(in the rows, 128 means zero)
Known rows, with every step that occurs:
tepur, febu, dupuz, luse, tisof, denat: [ 99 193  98 156 102 130  99 124  87 160 152  99  86 105 124 117 108 155
  56 137 114 115 141 126 151 180  84  85  96  95 111 125 115 145 150 106
 121 144 130 179 100 124 122 132 122 126 131 143 154 172 159 129  96  85
  75 166 126 117]
fezizep, febu, dupuz, luse, tisof, denat, nevi: [ 92 198  95 141 117 107  91 108  94 131 113 123  77 125 108 123 118 147
  68 148 137 134 154 111 151 186 126  78 113 104  85 115 107 130 149  79
 134 129 150 182  82 126 130 131 128  86 127 136 120 171 158 117 127  62
  75 156  97  93]
tisof, denat, nevi, luse, fezizep, febu: [106 190  78 179  95 135  97 100  99 164 144 136  85 116  92 130 129 152
 137 125 149 139 136 129 121 182 179  81  99 129 112 133 113 138 143  75
 146 133 165 176  78 119 118 131 125 126 117 132 104 164 162 116 167  43
  66 155 116  82]
fezizep, luse, lida, febu, dupuz, lapev: [ 87 157 133 125 107 126  81 128 120 104  49 103  99 128 103 137  73 141
 105 132 140 151 123 116 145 172 110  86  77 124  43 122  83 121 150  84
 126 141 155 193 101 115 148 144 100 103 129 108 161 162 139  99 134  81
  76 148 136  89]
bafa, fezizep, luse, nevi, denat: [ 82 186  96 183 109 140  95  98 104 114 102 137 101  95 109 126 127 152
 160 124 156 195 133 123 131 170 149  96 103 136 164 117  87 144 143 102
 149 134 133 178  95 115 114 145 122 162 127 113 154 149 148  94 179  83
  68 143 130  81]
bafa, fezizep, luse, tisof: [109 181 115 183 119 149  82  98  97 106 106 113  87 115 128 133 122 159
 178 126 129 194 152 121 133 180 110  79  92 125 189 116  94 120 152  96
 137 144 143 180 100 102 139 153 111 184 133 134 159 151 130 104 169  81
  66 154 135  73]
tisof, denat, nevi: [116 191 116 169  80 111 126  90 134 166 130 116  74 133  92 112 138 154
  69 108 144 137 156 113 127 174 151  89 104 143 145 129 108 141 152  94
 136 152 124 159  88 108 121 143 132 139 108 149 117 159 151 127 131  64
  75 159 116  76]
nevi, luse: [130 180 111 180 100 146 112 103 107 139 142 103  90 129 121 135 114 149
 152 142 122 127 130 136 123 175 136  79  70 108 121 138  98 125 140 108
 139 133 165 159 110 106 119 137 134 127 119 139 157 164 138 102 142  46
  66 148 134  84]
luse, tisof, denat, nevi: [120 188 129 172  93 119 124  90 117 140 142 104  60 126 114 105 151 147
  51 122 116 162 166 109 139 179 136  77 104 139 159 129 113 128 155  93
 127 173 122 165  78 107 139 138 139 174 128 147 103 157 147 127 129  53
  81 164 122  87]
denat, tisof: [129 196 135 172 109 119  95  81 142 117 120  93  67 171 103 124 130 153
 116 137 120 130 158 123 139 178  83  81  99 129 155 132  92 121 148 110
 121 149 132 166  96 101 132 146 135 164 120 152 118 149 152 115 121  34
  77 164 130  90]
nevi, denat: [101 186 128 188  97 149 106  93 138 117 122 109  77 118 124 115 132 142
 109 133 142 120 138 131 119 166 123  85  84 131 143 143 105 144 143 131
 130 150 122 172 103 100 111 140 136 148 121 145 165 166 159 102 129  62
  68 151 134  99]
tisof, denat, nevi, luse, dupuz, bafa, fezizep, febu: [ 90 197  69 167  88 136  95  98 113 168 123 138  83  99  99 127 105 146
 131 102 160 147 148 125 134 178 172 108  99 133 121 118 135 142 164  83
 150 125 148 167  86 125 101 126 102 132 122 133 117 171 148 114 181  60
  61 141 106  68]
fezizep, febu: [113 171 130 180 109 147 103  97 141 109  87 103  77 194  99 137 115 151
 154 124 143 105 135 122 136 175 120  92 111 111 102 123 104 121 144 100
 138 118 153 183 102 116 141 147 135 122 115 141 160 170 153 111 138  45
  74 150 117  61]
koga, tepur, luse, tisof, denat, nevi: [122 186 107 161  82 105 149  99  88 171 177 109  73 104 120  98 154 146
  58  69 105 163 149  96 145 185  83  84 107 123 128 149  97 132 146  92
 131 140 123 135  88 115 137 141 144 153 132 139 120 139 143 128 158  78
  81 168 137 108]
dupuz, bafa, fezizep, febu, tepur, luse: [112 179  68 170  94 153 100  91 131 136 145 117  80 141 111 111 108 161
 171  82 165 150 146 111 133 174  91 101 119 105 114 124 101 130 166 127
 142  81 140 162 117 116 126 135 120 156 127 133 198 154 152 110 205  60
  79 146 127  50]
koga, tepur, luse, nevi: [121 167 107 162  86 110 153 101  92 152 152 100  88 131 116 108 139 148
  69  78 112 163 124 100 155 171  83  97 116 119  97 142  72 135 138 107
 137 116 138 132 105 129 137 141 150 143 120 118 150 140 139 108 185  69
  87 158 134  99]
lapev, dupuz, bafa, fezizep, febu, tepur: [112 174  84 163  85 138  69  72 137 144 125  92  64 138 129 112  92 142
 107  98 147 154 145 102 133 149 103  79 123 121 115 116 109 137 165 131
 136  88 125 180 110 125 132 138 112 158 143 125 201 165 156 117 202  80
  71 140 113  44]
luse, fezizep, febu, tepur, pepod: [118 168  83 183 117 181  64  91 121 130 170 121  71 154 107 124 139 154
 159 135 138 144 123 109 121 166  88  72 121 119 100 134  94 120 149 119
 145 113 162 180  93 113 160 149 127 127 119 126 169 166 175 115 227  73
  78 166 128  87]
denat, tisof, luse, nevi: [133 199 120 163 113  99 137  87 112 114 143 108  86 124  85 127 129 152
  95 138 123 151 156 116 158 177 112  85 107 129 173 125  86 124 124 102
 138 147 148 150  89 115 133 133 144 158 121 133  83 141 152 107 135  25
  89 164 123 106]
tepur, febu, fezizep, luse, tisof, denat, nevi: [ 99 190  73 184  94 138  80 109  86 170 139 119  84 145 119 136 128 164
 126 114 124 127 136 120 128 190 144  88 120 123 158 111  98 140 145  77
 130 141 148 187  84 126 133 149 134 147 124 146 127 152 163 136 122  78
  77 166 137  80]
bafa, fezizep, febu, tepur: [113 180  96 185 111 146  75  83 124 143 145 118  83 162 102 125 119 159
 177 104 154 148 137 106 119 166 103  96 132 106 115 112  95 131 157 108
 148 104 135 180 105 112 142 153 126 149 117 136 186 165 159 112 200  62
  63 148 124  58]
lida, febu: [124 161 148 169  95 148  99  95 148 130 100  87  86 182 107 132 115 151
 100 130 127 112 120 113 133 173 112  84 112 116 101 129 102 117 149 117
 138 128 155 183 110 111 136 144 140 165 117 142 141 167 156 117 109  45
  75 152 138  80]
luse, nevi, denat: [ 95 179 122 182  96 133 127  91 128 108 121 110  80 122 116 109 143 138
  65 137 137 154 131 119 140 162 150  91 106 137 121 132  90 146 142 118
 135 148 126 166  92 119 119 134 152 155 125 118 139 159 157  97 151  43
  85 148 124  95]
dupuz, febu, tepur, koga: [120 188 116 140  98 134 100  89 121 151 181 101  80 177 109 125 135 148
  94 122 137 117 130 116 150 163  47  88 143  91  78 133  96 137 158 141
 137 103 140 186 113  98 123 138 163  90 115 132 192 158 187 109 167  75
  78 160 150  84]
lida, febu, fezizep, luse, nevi, denat, tisof: [ 87 183  98 173 108 133  61  89 117 121 108 124  94 159 111 138 129 149
 110 158 135 142 116 116 129 185 147  82 121 127 118 119  78 132 129  98
 136 129 161 199  82 119 123 140 142 162 130 127 110 147 182 106 126  47
  76 152 142 109]
pepod, tepur, febu: [114 172 125 186  83 117 126 106 107 168 143  77  91 180 105 129 132 162
 131 100 132 109 120 109 137 170  62 120 124  91 104 122  85 136 146 124
 135 120 145 172 113 117 134 162 138 144 123 139 162 164 140 138 152  85
  90 156 142  81]
bafa, dupuz, febu, fezizep, luse, tisof, denat, nevi: [ 82 198  71 160 106 107  50  98 103 162  98 110  85 113 113 139 114 148
  48 127 125 141 141 126 159 182 174  68 120 126 142 100 105 138 166  60
 118 141 140 197  89 125 106 138 139 154 139 133 127 155 155 104 168  94
  58 152 120  81]
lida, luse, tisof, denat, nevi: [118 192 128 155  94 134 127  95 113 138 145 108  82 121 110 100 159 144
  75 126 130 183 155 109 133 189 124  81  91 126 152 134 101 128 133  78
 138 167 148 150  82  96 131 128 132 164 137 135  68 158 136 120 137  61
  78 160 135  96]
lapev, dupuz, febu, fezizep, luse, lida: [ 93 164  83 147 100 121  40 109 109 123  86  83  86 138 135 145  80 141
  76 123 116 143 123 117 133 162 155  76 122 141 121 112  86 144 147  87
 121 133 162 214 101 127 140 133 123 123 130 110 192 158 149 100 195  92
  59 151 126  73]
koga, tepur, pepod: [128 165 122 162  95 153 110  94 129 160 164 100  69 132 118 115 146 147
 102  98 109 143 130 103 129 170  34  87  98 127 131 155 101 113 151 124
 149 124 114 147 106 105 145 152 140 110 117 141 170 154 151 126 174 108
  73 164 134 100]
denat, nevi, luse, tisof: [131 196 106 169 104 120 107  94  93 129 140 104  76 125 128 128 137 142
 115 138 106 158 143 121 134 183 143  73  99 118 133 130  91 116 153  87
 140 148 168 155  90 116 130 134 153 134 126 129  91 151 136 112 144  24
  77 153 125  72]
nevi, denat, tisof, luse, fezizep, febu, dupuz: [ 98 215  92 175 126 135  65  93 100 104 138 134  86  95 107 135 122 141
 123 165 144 113 141 133 139 173 116  68  92 119 141 134 105 148 126 117
 129 147 144 176  79 115 117 130 122 129 139 139 114 161 178 102 139  43
  66 167 119 130]
koga, tepur, febu, dupuz, bafa, fezizep, luse, nevi, denat: [ 77 185  71 152  83 128  86 101  86 164 140 120  90  90 130 114 107 148
  72  73 145 161 112 113 154 161  62 105 116 116  73 124  92 163 158 129
 139 106  91 160 101 147 115 136 126 116 153 108 176 151 162 124 171 100
  81 147 128  94]
denat, nevi: [127 189 118 166  95 114 105  89 131 135 103 103  74 159 104 127 131 152
  96 118 132 138 145 111 133 170 129  87 119 139 137 122  86 127 158 103
 138 140 146 156  99 116 132 147 148 137 107 136 112 152 141 116 143  43
  79 155 114  53]
fezizep, luse, lida, febu, tepur, koga: [111 163 131 131  98 137 110 104 102 108 141 125  89 138  91 131 113 138
 123 111 146 157 117 104 137 174  78  93 106 112  74 126  73 127 132 116
 139 107 179 179 109  96 164 154 131 111 129 102 173 148 161 115 153  86
  84 162 160  98]
nevi, denat, tisof, luse, lida, febu: [107 193 134 161 109 122 110 100 130  92 147 120  88  83  91 121 115 132
 102 127 134 121 139 120 129 182 116  92  85 134 156 145 102 130 123 109
 135 156 142 177  89  99 128 127 138 156 135 128 103 149 165 111 109  35
  73 164 147 138]
febu, tepur, luse: [132 181  92 173  90 130 129  96 103 151 175 109  86 134 109 107 130 156
 125 110 130 128 135 103 126 169  95  82 110 100 102 135  75 136 140 126
 131 114 157 143 118 104 137 148 141 135 113 138 178 150 149 114 180  77
  80 161 144  88]
lapev, dupuz, bafa, fezizep, luse, nevi, denat, tisof: [ 83 199  85 157  89 120  76  77 130 107  91 112  74  88 127 111 106 133
 100 124 143 193 153 117 145 162 127  76 104 148 169 123 104 147 151 120
 132 121 117 181  89 128 102 129 106 173 155 105 138 140 157 103 166  82
  75 141 121  80]
lida, luse: [125 178 133 160 100 155 114  98 128 128 119  96  96 152 108 120 130 151
 126 134 141 155 133 120 126 176  99  89  83 117 135 135  87 127 127  99
 141 141 162 149 110  94 127 135 128 147 123 135 122 163 132 104 152  64
  72 151 140  83]

Rows:
[113 151 137 142 101 131  75 111 127 108  96  86  80 140 113 129  95 138
  22 132 119 132 118 104 142 163 114  94 103 134  68 120  85 134 155 110
 121 147 153 177 105 123 167 137 129 147 129 112 160 168 137 120 136  37
  77 158 118  95]
luse, lida, febu, dupuz
[116 197  96 170  82 115 129  96 108 178 153 127  84 108  97 121 129 150
 103 121 139 138 147 124 119 181 170  85  86 128 134 135 112 138 144  85
 143 144 146 156  89 109 107 134 131 119 112 146 112 160 150 123 130  56
  66 153 122  84]
tisof, denat, nevi, luse
[ 94 175 125 154 114 134  77 112 141 130  60  95  83 186 114 137  92 147
 122 149 145 102 138 127 150 164  99  82  97 100  42 120 108 124 161  93
 128 128 133 190  99 122 126 143 116  89 115 141 174 181 159  95 128  59
  72 144 107  67]
fezizep, febu, dupuz, lapev
[131 183 138 150 113 111 113  99 126  98 143 103  87 116  81 133 102 143
 103 121 121 134 145 111 143 185 100  91  96 131 156 130  91 115 127  97
 135 152 161 166  94 106 153 133 133 164 128 127  95 145 150 118 121  24
  80 168 139 116]
denat, tisof, luse, lida, febu
[ 99 203  72 147  83 103 103  97  93 190 169 126  89 111  91 119 122 146
  72 111 136 122 129 112 133 170 158  92 121 114  64 125 111 150 154  92
 140 139 151 169  88 118 104 125 130  89 113 133 110 169 165 119 194  75
  62 151 129  96]
tisof, denat, nevi, luse, dupuz, febu, tepur
[103 209 101 186 123 140  88  92 112  98 148 133  86 101  98 131 128 143
 164 142 149 122 143 137 128 181 123  75  90 126 167 143 109 136 122 111
 138 142 146 180  79 106 116 130 128 151 134 141 105 154 179  99 142  36
  68 165 133 126]
nevi, denat, tisof, luse, fezizep, febu
[100 179 120 165 105 140  94 107  94 107  59 112  92 133 105 145 102 151
 142 128 135 141 128 122 144 168 122  87  82 132 117 114  94 136 136 103
 130 145 173 167 104 111 136 154  98 124 116 134 145 167 132  98 171 102
  65 151 129  87]
fezizep, luse, dupuz
[123 169 115 158  74 135  99  81 147 128  98  68  59 135 140 114  95 139
  51 113 127 140 148 117 142 150 115  69  90 140 134 130 111 137 160 135
 121 122 129 166 112 120 125 132 115 162 140 133 181 163 141 110 152  73
  79 145 115  56]
lapev, dupuz, bafa
[112 168  97 198  88 126  91 104  94 191 161  78  92 190 125 137 133 168
 123 110 130 108 117 111 125 170  82 116 131  98 121 112  75 145 148 117
 131 119 152 179 111 119 138 162 141 158 119 149 180 164 145 130 172  81
  86 158 137  79]
pepod, tepur, febu, fezizep
[103 172  78 160  98 130  79 111  86 179 145  91  95 146 136 132 115 152
  72  82 102 122 112 112 147 169  85 100 125 117  94 131  87 147 153 104
 127 124 152 159 108 128 127 137 135 131 114 139 172 156 147  94 222  91
  60 159 137 108]
koga, tepur, luse, dupuz, febu, fezizep
[111 185 113 177 103 125 153  98  98 115 151 123  99  74 102 120 130 143
  84 135 143 144 135 124 144 165 158  91  89 128 162 132  97 144 119 116
 150 144 142 149  97 115 120 128 146 141 124 121 125 158 154  94 148  55
  82 153 126 108]
tisof, luse, nevi, denat
[128 177 121 181 105 146 130 111 106 107 135  92  80 134 135 116 138 149
 121 128  99 147 150 118 147 185 101  76  93 110 159 140  94 121 144 107
 123 147 163 154 105 107 139 141 140 179 124 139 145 147 131 107 139  55
  81 165 141  97]
tepur, luse, tisof
[109 176 100 160 118 172  56 104 106 120 107 109  98 152 116 132 123 151
 116 157 148 155 117 122 137 171 113  76  97 112  82 124  84 138 130  93
 135 133 182 167  94 116 141 132 111 137 136 119 124 173 144 100 190  56
  68 156 119  87]
lida, luse, fezizep, febu, dupuz
[115 178  93 148 103 146  81  95 139 149 169 100  78 162 102 118 134 154
 112 127 125 113 127 106 133 169  69  84 144 103  91 138 102 119 163 132
 147 117 134 190 108 106 130 136 154  77 110 135 176 160 178 120 194  96
  74 159 142  84]
dupuz, febu, tepur, pepod
[122 169  96 185  91 141  81  96 101 196 174  84  80 166 135 129 120 162
  92  73 113 114 112 113 125 166  63 100 120 117 112 129  87 143 153 112
 131 118 117 164 109 126 142 153 148 151 124 151 188 157 160 126 162  72
  72 162 139  86]
koga, tepur, febu, fezizep
[134 157 112 145 105 144 124 108 111 127 192 118  92  86  85 123 113 142
 101 116 128 138 123  93 125 173  98  94  98 120 128 137  94 110 128 115
 158 127 169 158 109 103 170 137 138 116 118 115 148 159 154 126 168  77
  81 169 144 114]
tisof, luse, lida, febu, tepur, pepod
[101 179 133 168 104 120  96 102 156 150  70  78  86 121 110 126  88 139
  89 124 131 130 146 140 155 160 109  76  66 120 114 124 107 120 173  79
 116 139 118 172 115 108 102 149 116 174 126 136 163 168 136  80 136  84
  65 140 124  70]
bafa, dupuz, lapev
[ 95 153 121 140  89  97 119 135 104 154 110  81 106 140 111 119 106 143
  79 120 129 139 120  98 148 173  69 114  98  94  40 129  71 130 152  99
 125 131 167 169 111 115 142 147 118 131 127 112 166 159 121 110 168  87
  91 153 140 104]
pepod, tepur, luse, lida, febu, dupuz, lapev
[139 204 126 166 113 110 123  89 116 119 145 105  84 126  90 132 120 155
 134 133 127 125 161 123 141 180  92  79  89 122 186 133  98 122 126 109
 135 148 146 151  98  98 128 139 132 151 120 155 105 146 151 110 116  42
  76 167 130 103]
denat, tisof, luse
[111 188 103 144 114 119  86 110  97 137 117  99  90 108 127 127 100 155
  62 165 130 134 141 123 142 167  93  78  84 108  97 123  85 141 150 115
 125 129 150 163 114 113 123 135 119 103 117 140 176 170 141  98 140  76
  71 155 107  94]
febu, dupuz, luse
[118 191  89 151 105 156 111  90  91 142 175 134  89  98 102 136 105 145
 139 105 164 142 144 117 156 158  72 107 106 105 138 113 118 139 146 135
 154  94 164 152 112 107 131 137 110 128 126 129 174 167 159  95 199  85
  74 154 127  86]
tisof, luse, dupuz, bafa, fezizep, febu, tepur, koga
[ 74 188  91 150 120 122  91 111 103 104  96 127  92 122 114 125 111 139
  82 164 151 128 127 121 152 171 131  89 112 102  58 119  94 144 137 105
 138 111 150 185  94 135 116 127 136  75 123 115 153 174 166  93 143  56
  77 144 101 101]
fezizep, febu, dupuz, luse, nevi, denat
[ 73 210  68 156  96 132  63 101 112 127 106 124  88 109 114 123 107 151
 112 123 149 142 134 127 160 174  89  99 120 116 115 115 101 156 158 127
 128 118 109 178  94 144 102 131 122 136 148 114 134 147 172 125 126  65
  83 152 122  90]
tepur, febu, dupuz, bafa, fezizep, luse, nevi, denat, tisof
[110 175 100 161  90 143  75  84 117 111  89  85  67  99 151 120  95 141
 108 114 125 195 158 116 144 160 108  65  91 137 175 118 111 128 162 117
 127 126 132 179 103 118 131 137  97 188 156 124 176 153 131 109 178  98
  71 144 122  56]
lapev, dupuz, bafa, fezizep, luse, tisof
[ 85 182  86 169  93 150 101  91 124 107 100 127  86  89 118 112 114 152
 135 106 170 197 144 126 140 169 137  98  92 143 152 123  99 143 161 124
 143 117 117 169 101 118 105 130 118 170 139 115 170 149 147  96 184  69
  83 137 125  67]
dupuz, bafa, fezizep, luse, nevi, denat
[112 167 109 177  86  98 161 108  88 149 136  95 100 153 105 115 153 155
 100 115 128 161 129  97 152 175 103 113 123 100 107 124  61 137 133 116
 137 119 170 144 107 121 133 152 145 150 120 116 143 146 122 113 194  76
 102 154 133  91]
pepod, tepur, luse, nevi
[ 88 218 110 158 115 119  91  98 118 108 128 117  93  96 100 131 116 137
 109 139 131 103 141 134 148 174 109  89 102 123 154 136 121 143 133 117
 134 160 135 182  89 105  95 120 131 125 126 143  96 160 174  97 138  63
  59 159 138 137]
nevi, denat, tisof, luse, dupuz, febu
[128 198 107 177 128 132  89  91 105 107 142 118  85 133  88 142 118 157
 164 137 136 132 150 129 142 182 107  73  99 124 170 130  99 120 126  95
 137 137 167 171  84 111 138 137 122 161 126 141  97 151 162 105 160  26
  75 170 125 104]
denat, tisof, luse, fezizep, febu
[ 82 180  74 162 112 114  51 100 110 144  75 100 100 134 110 149 101 151
  62 135 130 141 117 129 169 170 170  79 127 122 113  94  82 142 159  76
 122 118 155 195 105 137 107 139 145 147 132 113 158 156 152  83 190  81
  66 141 117  71]
bafa, dupuz, febu, fezizep, luse, nevi
[112 186 108 174  82  90 159 107  82 167 164 104  84 129 110 104 167 154
  89 105 123 158 153  92 144 189  98 103 115 103 141 131  86 135 140 100
 132 144 156 147  89 107 131 150 137 154 128 138 113 146 126 134 170  88
  95 165 136 102]
pepod, tepur, luse, tisof, denat, nevi
[135 185 127 158  94 141 122  79 112 155 197 111  71 157 113 116 147 145
 100 127 139 135 140 112 134 158  45  84 114 100 106 133  85 138 146 147
 135 108 144 155 115  87 142 155 151 121 117 137 192 154 172 112 156  78
  83 165 147  88]
febu, tepur, koga
[123 176 149 167  90 122 140  93 104 160 162  94  82 174 116 131 159 148
 112 129 141 139 138 111 145 167  32 111 110  94 128 131  83 135 143 141
 138 115 154 159 112  87 134 166 144 129 121 138 182 157 143 115 152  92
  92 160 143  89]
pepod, tepur, koga
[105 189  97 156 101 108  73  85 127 156 128  86  83 134  98 124 104 143
  50 113 128 110 125 118 159 158 110  75 127 100  77 113  95 137 170 109
 120 116 130 182 119 119 111 141 147 141 132 128 172 164 160 102 189  85
  63 146 129  76]
bafa, dupuz, febu, tepur
[106 154 111 140 101 152  94 111 121 106 130 125  87 122  87 126 116 144
 143 119 134 154 115  93 122 179  93  89 103 123  87 132  80 109 136 108
 149 120 171 180 104 105 170 152 123  98 124 107 161 152 153 127 176 105
  80 162 153  99]
fezizep, luse, lida, febu, tepur, pepod
